Each row was made from one walk, in order. Every step used is in the known rows, and no mark comes twice. Write each row's walk.
Known rows
s k: [-10 -18   7 -15   8 -10   0  -3  -5 -19  10  -2  11  23 -18   1  12   6
   4   1   1  11   5  -4   3]
t v q k s: [ 20  12  13 -68  11   4   5   6  13  -1  25 -12  11  78 -12  -7  34  11
   0   0  10  -2  40  -8  -1]
d s: [  4  -1   7   3   7   6  -6  -7  -1  -2   5  -5 -13  14  -6  -7   9  -3
  -3  12 -20 -16 -29  12 -10]
g w s: [  4  -1   8  13  13  21   3  -2   5  13  13  -6  -4  16  10   2 -13  11
  -8   2  -9 -16  -9   6   1]
a s k g w: [ -2  12  11  13   3  -8  -3   1  10   3   3  -7   1  12   4  10  -4  -6
   3 -16   7  19   4  -9   5]
v q k: [ 36  -8  -5 -45   3  10  10   8   2  -7  21 -13   8  41  -6  -7  37  20
   9   3  -1 -15   3   4   5]
t v q: [ 23   6 -15 -55  11  -6  -2   8  12   1  10 -16  20  67   4   2  26   0
  -2  -7  10 -18   3   6  -7]
a g: [ -9 -11 -14  -3  -4 -23  -7   8 -28  -6 -10  -7   7 -10   3  -1  16  -4
   2  -4   1 -12  -1   2  -9]
k s: [-17   6   3 -32   1  -1  -1  -2   9  -3   4 -15   3  40  -1  -3   9   6
  -4   0  -6  -6  26 -10 -11]
u y: [-13  -4 -29 -11  -4 -34   2  -3  15 -10  10 -15   4   0  13   6   8  10
   6  10 -10  -3 -15  16  -8]
k g a: [  1  15 -31  20 -17  -7 -15   1   3 -10 -18  -7   5  35  -2  -2   6   9
   6  -6   1  12  -9  -3  -8]
q k s d: [ -1  -5  28 -43   0  10  13 -10  -2  -2  27   6  11   6  -2 -10   4   1
  -4   9  10  -3  14   6   9]
q k: [ 20 -18   5 -26   5   5   3   1 -12 -14  17 -11  11  19  -6 -10  33  18
  11   6  -2 -14   8   6   3]
d s a: [ -1  -8 -14  18   3  23  -3  -8   2 -10 -10  13 -23 -33  -2   1  -4  -5
   2  15 -21  -4 -27   5  -6]
q k g w s d: [ 13   2  34   1   6  19  10  -6  -4  11  30  14   7  -4   4  -7 -15  -2
  -5   3  14   1 -22  17  11]
w g: [ -6 -20   8  -1   7 -27  -2   2 -28   2   3  -5   8  -8   0 -12   1  -4
   4  -4   2  -7 -42   1 -12]
v q k g a s d: [ 16  11  11 -14 -16  11   7  -3  13   7  -3  11   8 -13   3  -7  -5  -6
  -3   4   9  -2 -10   9  10]
k g w s: [  5  16  13  20   8  12  -4   3   7  12  12  -5  -1  26   6   0 -12   3
  -4  -6  -1  -3 -16   4  -5]
a s: [ -7  -3  10 -10  -2   0  -2   0  10   2 -21 -15   6 -18  12  -3   2  -7
  -3   2 -13 -29   6   1  -8]
g a s k: [-10  -9   8   7  -2  -1  -1  -4  11 -11 -16   3   1   2 -15   1  -4   6
  -1   5  -5  13  18  -9   7]
t v q k g w s d: [ 27  12  34 -23  12  17   9  -1   5  17  36  15  14  25   3  -5  -7  -7
  -7   0  25   1 -16  20  12]
a g w s y: [-11   3   3  28   8 -15   2  -2  -9  13   4  -2 -19 -13  -6   5 -19   0
  -7   6  -7   1  -6   7  -2]
v t: [  5  -4 -28 -18  -2 -11  -4   4  -9 -11  32 -15  19  16 -22  -6  15   7
   4  -8  -1 -19  17   7 -20]
t v q k g a s: [ 24  24   3 -10  -8  -1  -9   9  22   4 -20  -4  10  29  -3  -6  15  -2
   2  -4   8  -2  16  -1   0]
g a s: [ -4   3 -12  12 -11   7  -5  -3  15   2 -32  -9  -2 -10  10  -2  -4   5
  -3   5 -16 -18  12  -4  -2]

Write each row's walk
[-11  -2 -24  18   0   3   3   2 -10   5  -4   3 -17 -23  15  14  -9  -1
  -1  -8  -1   8  19 -14   6]	k s a g w
[ -5  -3   0  22  -8  -8  -3   0  -1   9 -30  -1  -2 -26   5  -9 -12  -1
  -2   2  -9 -12 -13  -6  -4]	w g a s
[ -5   8   8   5 -16   4   0  -9   7   5 -15   9   9 -30   9  -5 -17 -13
  -6   3   6  -4 -14   9   4]	k g a s d
[  0   7  -1  12   4 -10  -3   1   2  -2  13  -7   3  28   0  12   0   0
   5 -17  10  23  -2  -7   5]	s k g w
[ -1  -6 -18  13   2 -10   0   3 -18   6   2 -11  -3  -7  19  11   1   2
  -1 -12   1  -5   5  -3   5]	a g w
[ -3  -9  -8 -17   1  22   5  -2   4 -13   1   8 -10 -12  -5  -1  10  11
   7   9  -6   5  26 -11   0]	q k s a
[ -6  10  26   4   3 -12 -11   6   1 -11   8   5  13  35 -24  -5   5  -5
   6  -4  12  24 -14   0  -9]	w s k g
[ -1   2 -11  34   3  26  -1   1   8   2  -5  14 -14 -25   8   7 -21   0
   2   1  -6   6 -16   0  -3]	k g w s a
[ -1  -8 -14  27   8  33   4  -3   6   2  -5  12 -18 -32  11   7 -22   7
  -1   7 -13  -5 -11   0   2]	g w s a
[ -6  -9 -17  24  -3  -3  -7   3 -22  -7 -17  17 -20 -50  -5   1   2 -14
   2   8 -10   2 -17   3  -8]	d s a g
[  6   4  17  -1 -15   8   3  -7   4   4  -6  12  10 -28   3  -9  -7  -8
  -3   6   9  -2  -7  11   9]	q k g a s d
[  0   5  24   5   3  15   7  -8   1  13  22  11   7  -7  11  -3 -26  -9
 -10   1  10  -3 -28  16   6]	k g w s d
[ 12   1 -23   0   0   9  11   8  -4   7   8   5 -18  -9  10  12   2   7
   2  -7   4  10  23 -15  12]	v q k s a g w
[ -1  -5 -21  33   3   6   1   0 -14   5  -3   8 -24 -37  11  13 -10  -6
  -1  -3  -8   4  -8  -2   7]	d s a g w
[-17  -2  17 -35  -2   3   8 -13   2   1  17   3   9   4   3  -5  -7  -5
 -10   5   7  -6   4   4   0]	k s d
[-15   6 -12  22  -8 -17  -3  -7  11   4 -29 -10 -15 -23  -5   2 -14   1
  -4  10 -16  -5   8   1  -2]	g a s y
[ -3  17  -6  19 -17  -2 -12   2  16   2 -35  -8   3  -4   5  -3  -3  -4
   0  -3  -6  -5   3  -6  -8]	k g a s
[ -8  -9  16   7  -9  -1   7 -10  -5  10 -11  14   5 -47   9  -9 -25 -12
  -8   7   5  -9 -28   9   6]	w g a s d
[ -4 -10 -31  24   0   1   2   3 -17   2  -8   2 -13 -35  20  15  -9  -1
   2  -8  -2   1   5  -6   7]	s a g w
[-21  -6 -21   2  -6  -7  -3   6 -18  -6 -16  10 -10 -33  -1   4   2  -7
   2   1  -1   8  18 -12  -8]	k s a g
[  3  -3 -18 -15  -5   1   4  12 -12  -6  -5  12 -10 -16  -7   1  15   0
   6   2   4   9  21 -12  -2]	v q k s a g
[-14  17  -8  25 -12 -24  -8  -4  12   4 -31  -8 -13 -17  -9   2 -12  -6
  -2   4  -9   5   2  -1  -7]	k g a s y
[-13 -12  24  -9   6  -7   0  -2   6 -10  -5   0   7  -4 -14   0   3  -3
   1   3  -4   4  15  -5   3]	a s k
[ 17   5 -16 -12   9   5   6   9  -5   8  11   6  -8   7   7  12   8   1
   1 -10  13  11  34 -10  12]	t v q k s a g w
[-10  11  24  -2  -3 -20 -12   5   6 -10  -8  -1  13  12 -16  -2   8 -14
   7  -9   9  19   0  -5  -8]	a s k g
[-11 -13  18  17   1 -13   0  -2   0  -5 -13  10   1  -9 -18  -6  -8   0
   0   3   0  19   1 -10   6]	w g a s k
[ 19   7  -2   2   2  -2  -1   3  -2   1  18 -13   4  26   8   3  14   7
   9 -15   8   7  -1  -2   6]	q k g w
[ -6 -10  23  16  14   1   4   2  -8  -1  17  11  -1  12 -16   2  -8   5
  -4   1   5  19   5  -4  10]	a g w s k
